What can hang from each mark:
dipe: difer pudoket
bivog: difer pudoket
geme: selipu
difer: dipe durod
pudoket: bivog dipe savis
selipu: geme nane savis
durod: difer sonimo
sonimo: durod
savis: selipu

Each row was made from one small tree. The marks that hang from a mark follow it in brackets, in alphabetical order. Every link used is in the known rows. Write each row's tree.
Known rows:
durod[difer[dipe[pudoket]] sonimo]: [ 24.5  23.0   3.3  -8.1   8.0  -4.9 -25.0 -10.7  11.7 -23.4 -16.3 -10.3
  -4.6 -39.3 -11.1   2.7  15.9 -11.6  -4.2 -27.6   7.7  11.4 -34.3  -3.5]
sonimo[durod[difer[dipe[pudoket[bivog savis[selipu]]]]]]: [ 17.7  41.9  10.5  19.3 -28.5  13.4   2.7   4.4   8.5 -17.6  16.1 -34.9
 -61.4 -41.9 -32.7 -16.6  21.0  -4.5  30.1   6.7  22.8   7.1 -24.7 -34.5]
bivog[difer]: [ -4.1  12.9  -1.0  -8.6 -15.0  15.5  21.3 -26.6   9.7  13.2  -7.8 -10.4
 -10.1  -4.3   5.5   1.7   6.8 -11.5   4.6   7.8   4.6  -0.2  -6.6   4.7]
bivog[difer[dipe[pudoket[savis[selipu]]] durod[sonimo]]]: [ 41.4  16.1   6.2   1.6 -37.5 -15.8  25.3 -33.9  23.0 -16.7  10.3 -29.5
 -52.7 -56.4  -7.1 -17.9  18.6 -45.3  16.4  15.8  30.4  28.0 -46.5  -5.6]
pudoket[bivog[difer] savis[selipu[geme nane]]]: [ 28.9  74.3  31.7 -22.9 -73.3  36.5  64.2 -35.1  45.8  40.7  16.7 -12.8
 -85.1 -65.1  -0.2  -9.6 -27.2  -9.5  19.7  17.2  20.2  13.0  10.4  14.3]
pudoket[bivog dipe savis[selipu[geme nane]]]: [ 37.8  59.8  28.5 -12.7 -55.1  18.5  44.3  -6.4  42.6  20.9   1.6  -4.9
 -81.8 -77.3   5.6 -21.6 -33.3  -0.4  11.1   7.0  20.8  16.4  24.2  -5.2]
difer[dipe[pudoket] durod]: [ 15.6 -18.9  -1.3  18.4  -5.5 -14.0   8.0 -11.9  -9.4 -14.8  15.0 -38.0
 -13.1  -5.0  -1.4 -20.0  22.3 -42.0  -0.7   0.0  32.2  14.3 -24.1   3.1]
bivog[difer[dipe]]: [  7.7   9.1  -2.5   5.2 -21.7   3.6  21.9 -27.6  13.5   2.9 -15.8 -22.2
 -11.7 -30.0   2.0  -2.5   2.6 -27.5  -2.9   6.0   6.2  13.7 -20.3  12.6]
durod[sonimo]: [ 14.6   5.7  -4.2  -4.5  -2.1 -14.9 -19.2  -7.2  13.6 -12.6 -17.1  17.7
   5.4 -25.4  -3.0   7.0   2.4   5.4   0.9 -12.5  -5.8   5.7 -12.9  -6.2]
dipe[difer pudoket]: [-14.7   5.7 -11.6  -8.2  15.6  30.5   8.0 -12.0 -35.9  22.8  15.0 -19.2
  -0.5  25.1   1.3 -10.8   4.5 -20.5   6.2   0.7  36.3  -6.2  14.2  -9.2]
durod[difer sonimo]: [ 20.0  31.0   1.9 -23.5   5.8  -1.8 -34.1  -4.9  24.5 -24.8 -27.0  13.7
   0.1 -32.3  -4.2  15.8  11.3  13.3   7.6 -24.7 -12.7  -0.3 -20.1  -5.7]
dipe[difer pudoket[bivog savis[selipu[nane]]]]: [  9.6  49.4  10.2 -19.3 -21.6  31.3  32.9 -13.3  -4.0  36.5  35.3 -25.6
 -71.5 -22.2  -3.5 -17.5 -19.4 -16.9  24.6  13.8  51.3   2.3  28.1 -21.1]
geme[selipu]: [ 20.5  -6.2  13.8   4.2 -11.8 -11.2  17.2   2.4   1.4   1.4   8.5  -9.8
   6.8  -3.1   5.9  -3.1   2.1  -1.3  15.4   6.8 -10.2   0.1  -2.5  -9.1]
dipe[difer[durod[sonimo]] pudoket[bivog savis[selipu]]]: [ 27.1  28.2 -16.8 -12.3 -16.9  -0.1  10.6 -22.0   6.3  -5.6  22.3 -22.5
 -63.2 -28.3  -0.6 -15.8  15.3 -21.4  27.9   8.1  47.8   8.2  -2.3 -40.0]
bivog[difer[dipe[pudoket] durod[sonimo]]]: [ 26.5   0.0  -7.0   5.8 -23.0 -13.7  10.0 -45.8  16.1 -14.4  -8.0 -30.5
 -19.1 -36.0   2.2  -9.7  27.7 -47.4   3.2  -4.0  32.2  20.8 -43.6   2.5]
durod[difer[dipe[pudoket[bivog]]] sonimo]: [ 26.6  33.2  -4.2  -5.8  -4.1  -5.7 -15.4 -18.4  24.7 -21.9 -19.1 -17.4
 -33.1 -47.4  -5.3   3.1  14.7  -2.2  -4.0 -31.9  11.8  11.8 -25.5 -22.8]
pudoket[savis]: [ -4.2  10.4   7.3 -12.9   3.6  -4.8   7.0   2.8   4.5  -2.8  -1.8  -2.3
 -27.4 -13.3  -9.9  -9.2 -14.9  -7.9  -6.3   5.2  -2.1   4.8 -11.2  -7.1]
pudoket[bivog[difer[dipe]] savis[selipu[nane]]]: [ 32.9  52.2  19.6  -7.5 -58.9   4.1  45.0 -27.7  41.8  17.8   5.0 -28.4
 -82.3 -78.0  -2.6 -10.6 -21.2 -24.6  14.9  19.0  20.3  22.0  -6.6   2.1]
bivog[difer[durod] pudoket[dipe]]: [  9.6  -1.1   5.3 -10.5 -23.3   9.7  29.2 -47.2  35.1  -1.0 -24.2 -39.6
 -12.4 -14.2  17.4  -7.1  26.7 -38.5   8.1  11.7  16.5  15.4  -2.2  -5.8]
difer[durod]: [ 11.4  -8.5  -4.6   3.2  -4.6 -12.1  -0.7  -6.7   5.4 -15.0   5.0 -13.1
  -7.1   1.0   5.5  -5.6  19.5 -16.9   9.4   3.2  13.1   2.1 -10.8   2.0]
pudoket[bivog[difer[dipe durod]]]: [ 21.5   9.3 -16.4   8.7 -36.2 -10.2  30.8 -40.8  29.8  -9.8 -12.7 -41.5
 -44.7 -36.7  12.6  -9.0  21.6 -36.2   5.6   5.4  23.2  15.4 -21.6  -4.2]
selipu[nane savis]: [ 12.1  36.8  35.3 -19.5 -11.2   5.0   5.0  -9.5  13.4  32.9   8.7   2.4
  -7.5 -26.6   5.1  -7.4 -14.1 -20.6   9.7  -4.3  24.1   9.4   8.5  28.2]
sonimo[durod[difer[dipe[pudoket[bivog savis]]]]]: [ -1.7  36.0   4.8  10.4 -10.9   9.5  -4.5  -2.1   5.9 -18.0  -6.5 -39.3
 -56.0 -32.3 -33.9 -18.7  15.7 -14.8  10.2 -11.3  22.7   4.4 -34.6 -34.3]
sonimo[durod[difer[dipe[pudoket[savis]]]]]: [ -2.8  26.3  14.7  11.6  -1.9  12.1 -13.5   4.7  -8.2 -22.1  -3.5 -33.0
 -26.7 -23.5 -39.2 -18.5  13.7 -23.4  11.5  -7.0  19.7   4.6 -41.9 -15.6]
selipu[geme savis]: [ 10.7  37.9  29.6 -12.6 -18.8  20.8  21.9 -14.6  10.0  33.0   8.9   5.0
  -1.5 -23.1   5.2 -10.7  -9.8 -15.0   1.9  -5.5  13.9   9.1   3.5  33.2]

Which tree is each row?
[ 37.1  -7.1 -10.1  13.6 -13.6 -38.9 -20.3 -15.9  20.9 -37.1 -18.6  -8.1
  -4.1 -52.2  -1.3  -5.2  15.0 -27.3   1.5 -10.4   8.5  21.5 -37.0   4.0]  difer[dipe durod[sonimo]]
[ 24.9   4.4 -30.3 -11.7   4.4  -7.5 -17.4 -19.0   7.7 -21.1 -34.3  -5.8
  -2.8 -35.7  16.6  -9.2  15.8 -25.3  13.0  -7.7  32.0   5.6  -1.5 -22.8]  pudoket[dipe[difer[durod[sonimo]]]]
[  7.9  22.8   6.4 -16.2  -7.4  20.0  20.9 -13.4  11.1  12.8  -5.8 -23.7
 -25.1 -27.7   3.0 -12.0 -10.8 -21.2  17.2  25.4  14.7  12.5  27.4 -24.1]  bivog[pudoket[dipe[difer] savis[selipu]]]
[  8.3  51.6   5.2 -12.0 -30.2  47.2  49.4 -17.5  -8.2  35.8  34.9 -25.0
 -67.4 -17.3  -3.0 -21.6 -14.3 -11.1  14.9  13.3  40.7   2.9  23.4 -15.2]  dipe[difer pudoket[bivog savis[selipu[geme]]]]
[  0.8  15.6   6.1  21.4  -3.8  18.3 -19.9   1.7 -11.8 -17.4  -2.7 -30.1
  -0.8 -10.6 -29.1  -9.2  29.7 -14.2  17.2 -10.3  20.2   0.0 -30.7  -8.1]  sonimo[durod[difer[dipe[pudoket]]]]
[ 20.5  33.7  12.1 -19.5   8.6  -9.8 -18.3  -7.4  16.2 -26.3 -19.3 -13.3
 -33.2 -51.3 -20.6  -6.1  -0.5 -19.9  -9.8 -23.8   4.0  16.3 -44.7 -11.9]  durod[difer[dipe[pudoket[savis]]] sonimo]
[ 22.2  42.4   3.7 -18.8  -1.0 -12.3  -8.7 -14.4  29.7 -25.0 -20.7 -20.2
 -60.4 -60.1 -15.6  -6.5  -0.2 -12.6 -10.5 -27.4  10.3  15.4 -36.8 -30.4]  durod[difer[dipe[pudoket[bivog savis]]] sonimo]
[ -6.3  19.4  17.1 -24.4 -14.9  15.1  37.3 -37.3  36.1  10.4 -31.4 -31.4
 -32.0 -26.7   2.7 -11.4  -6.6 -30.5  -5.9  13.7   1.6  18.0  -4.3 -15.5]  bivog[difer pudoket[dipe savis]]
[ 45.6  39.8  -4.2 -15.2 -29.5  11.5  14.1 -18.0  21.2  -9.6 -13.4  -1.6
 -40.9 -71.6   8.5 -22.1  -4.1 -24.9  22.1  10.0  28.1  14.4  -1.0  -8.8]  pudoket[dipe[difer[durod[sonimo]]] savis[selipu[geme]]]
[ 23.1  52.7   0.4 -20.8 -24.4  18.2  27.2  -6.8  19.1  20.5  -2.1 -14.3
 -71.9 -58.6   9.0 -18.7 -28.0  -9.8  22.8  15.9  37.9   8.7  34.9 -29.6]  pudoket[bivog dipe[difer] savis[selipu[nane]]]
[ 33.4  20.1  -2.4 -18.0 -14.7  -3.2   0.8 -27.0  29.7 -15.2 -16.0 -19.4
 -26.3 -52.9   4.6 -11.2   8.2 -31.5  26.1  17.0  22.8  20.0   4.5 -27.8]  bivog[pudoket[dipe[difer[durod[sonimo]]] savis[selipu]]]
[ 14.1  56.5  31.4 -21.2 -31.3  53.9  39.5 -13.2 -13.3  47.5  41.3 -16.4
 -49.3 -27.3  -8.8 -22.0 -31.0 -27.0  21.2  14.8  47.7   4.4  22.1  18.6]  dipe[difer pudoket[savis[selipu[geme nane]]]]
[ 32.4  31.6  48.7 -16.7 -22.1  -7.2  20.7  -6.8  16.0  33.4  19.2  -6.1
   1.1 -30.5   8.7 -10.0 -11.6 -22.6  25.6   2.2  14.0   9.5   5.8  19.0]  geme[selipu[nane savis]]
[  1.2  32.9  -7.3 -12.0  -8.9  25.6  30.1  -9.5 -13.1  21.9  32.7 -25.5
 -61.8  -4.7  -1.9 -15.8  -4.7  -9.5  18.2  18.1  38.6  -0.4  19.2 -35.3]  dipe[difer pudoket[bivog savis[selipu]]]
[ -3.0   8.3 -25.6  -4.7  -1.7  17.4  16.5 -25.0 -18.7   9.5  17.9 -39.7
 -34.7  17.2  10.7 -15.5  23.5 -28.8  14.2  -0.6  54.6  -4.5  12.6 -26.1]  dipe[difer[durod] pudoket[bivog]]
[ 15.3  32.3  19.0  17.9 -15.6  15.3  -6.5  11.6  -3.4 -19.5  17.3 -28.2
 -34.4 -34.4 -37.8 -16.0  19.8 -13.0  30.8  10.6  16.9   6.5 -34.1 -15.8]  sonimo[durod[difer[dipe[pudoket[savis[selipu]]]]]]
[ 19.3  14.6 -21.6 -23.0   6.5 -14.4 -11.1 -15.5  13.1 -24.6 -36.6  -8.9
 -29.4 -47.3   6.4 -19.5   1.4 -32.8   6.3  -3.7  29.3  10.6 -11.4 -30.4]  pudoket[dipe[difer[durod[sonimo]]] savis]
[ 14.4  15.6  -7.4 -25.9   1.2  -7.0  -7.1 -33.9  24.8 -17.6 -36.3 -23.9
 -21.7 -44.0   3.5 -13.7   3.8 -41.6   6.4   0.8  24.2  18.2  -4.8 -28.3]  bivog[pudoket[dipe[difer[durod[sonimo]]] savis]]
[ 21.7  17.9   7.4  11.8 -24.0  -8.9  33.4  -2.8   9.6  -0.1  27.1 -28.4
 -68.1 -35.6  -8.5 -20.9  -4.6 -15.5   3.0  13.6  21.0  19.7  -8.5 -24.0]  difer[dipe[pudoket[bivog savis[selipu]]]]
[-10.0   8.4  -7.9 -17.5  13.0  13.2  14.1 -13.8 -25.8   3.7  17.9 -35.8
 -34.5  13.6  -4.2 -24.4   7.8 -45.0   8.6   8.3  47.3  -0.6  -7.6 -15.8]  dipe[difer[durod] pudoket[savis]]
[ 19.5  41.4   1.1  -8.9 -35.3  35.4  48.3 -24.1  -2.2  21.2  40.0 -37.3
 -74.2 -17.7   1.7 -28.0   3.4 -28.3  24.9  15.6  54.0   5.2  12.8 -13.5]  dipe[difer[durod] pudoket[bivog savis[selipu[geme]]]]
[ 16.7   8.8 -24.6 -10.4   1.5  -5.0 -21.8 -21.5  -0.3 -16.1 -12.8  -6.0
   2.8 -20.3   5.9  -0.3  16.6 -23.5  17.4  -4.9  26.6   1.4  -8.4  -7.2]  dipe[difer[durod[sonimo]]]
[ 31.2  28.5   0.1  -8.3   0.0 -13.5 -34.2  -7.2  28.2 -32.9 -34.8   0.4
  -2.2 -60.0  -7.9  10.8   6.9  -4.1   0.1 -24.3 -11.9  12.3 -32.2   2.2]  durod[difer[dipe] sonimo]
[ 47.1  14.1  -1.0  10.8 -33.0 -34.2  12.6 -15.8  27.2 -26.7  16.2 -25.6
 -70.1 -61.1  -5.9 -20.5  13.6 -26.6  12.5   4.4  30.5  27.4 -30.5 -29.3]  difer[dipe[pudoket[bivog savis[selipu]]] durod[sonimo]]
[ 20.1  55.6  48.2 -20.3 -30.5  26.0  22.0 -19.7  18.2  46.1  12.4   5.1
 -12.5 -40.3   3.9 -12.7 -25.3 -21.6   6.7 -10.1  24.7  10.8  10.4  48.5]  selipu[geme nane savis]
[ 12.1  12.0 -29.2  -8.1  -3.8   1.6  -3.8 -33.8  -3.7  -3.3   2.8 -24.0
 -30.1  -7.6   7.9  -8.3  24.5 -22.9  14.4 -13.9  50.8   1.4  -1.9 -31.6]  dipe[difer[durod[sonimo]] pudoket[bivog]]
[ 26.0  19.1  -6.9 -12.5  -8.1   1.3   2.1 -14.5  -6.7  -6.5  23.2 -15.8
 -35.6 -22.5  -5.5 -15.1  12.9 -29.9  27.7  13.6  41.7   7.5 -10.9 -20.2]  dipe[difer[durod[sonimo]] pudoket[savis[selipu]]]
[  8.8  -1.3 -24.9  -7.7   8.2   8.2   2.2 -11.5  -6.4  -8.7 -19.3 -22.9
  -6.1 -10.3  18.0 -17.2  16.2 -31.0  12.4   4.6  36.2  -0.2  11.3 -15.9]  pudoket[dipe[difer[durod]]]
[  4.6  22.9  -6.3 -19.9 -26.8  -2.3  37.2 -35.6  33.1  -3.1  -6.2 -33.2
 -70.1 -24.5   5.9 -12.3   9.0 -27.7   5.8  10.1  20.7   7.7 -19.6 -19.4]  pudoket[bivog[difer[durod]] savis]
[ 16.5  20.4  -7.3  -2.8 -32.9 -16.0  36.4 -37.2  35.7 -12.8 -15.0 -45.0
 -73.1 -49.9   2.0 -19.5   6.0 -45.0  -2.1   8.2  21.3  20.9 -34.1 -12.0]  pudoket[bivog[difer[dipe durod]] savis]
[ 33.7  43.0  -3.9 -18.8 -28.4   7.1  26.6 -12.6  24.1   4.8   3.1 -27.5
 -78.5 -58.0  13.5 -25.0  -9.8 -26.4  31.3  17.3  50.9  10.5  25.5 -27.3]  pudoket[bivog dipe[difer[durod]] savis[selipu[nane]]]
[  4.3  17.5  -5.3 -13.3  -4.9 -10.0  20.3   0.5  25.9  -7.0 -24.7 -11.5
 -60.0 -36.0   5.6 -19.3 -14.1  -2.0 -10.2  -2.9   8.1  10.6   4.8 -41.6]  pudoket[bivog dipe savis]
[ 21.0  24.6 -30.6 -23.2  -2.6 -13.4  -1.2 -22.4  25.9 -21.9 -38.9 -14.8
 -56.1 -56.6  11.7 -19.6   2.4 -25.0   6.1  -8.3  35.9  11.0  -4.3 -48.1]  pudoket[bivog dipe[difer[durod[sonimo]]] savis]
[ -3.4  13.9  10.5  -7.6 -12.3   7.8  39.0 -27.9   1.6   9.4   0.3 -35.9
 -43.8 -21.4 -10.6 -20.3  -4.5 -43.7 -12.2   7.7  22.0  17.8 -32.7  -1.3]  bivog[difer[dipe[pudoket[savis]]]]
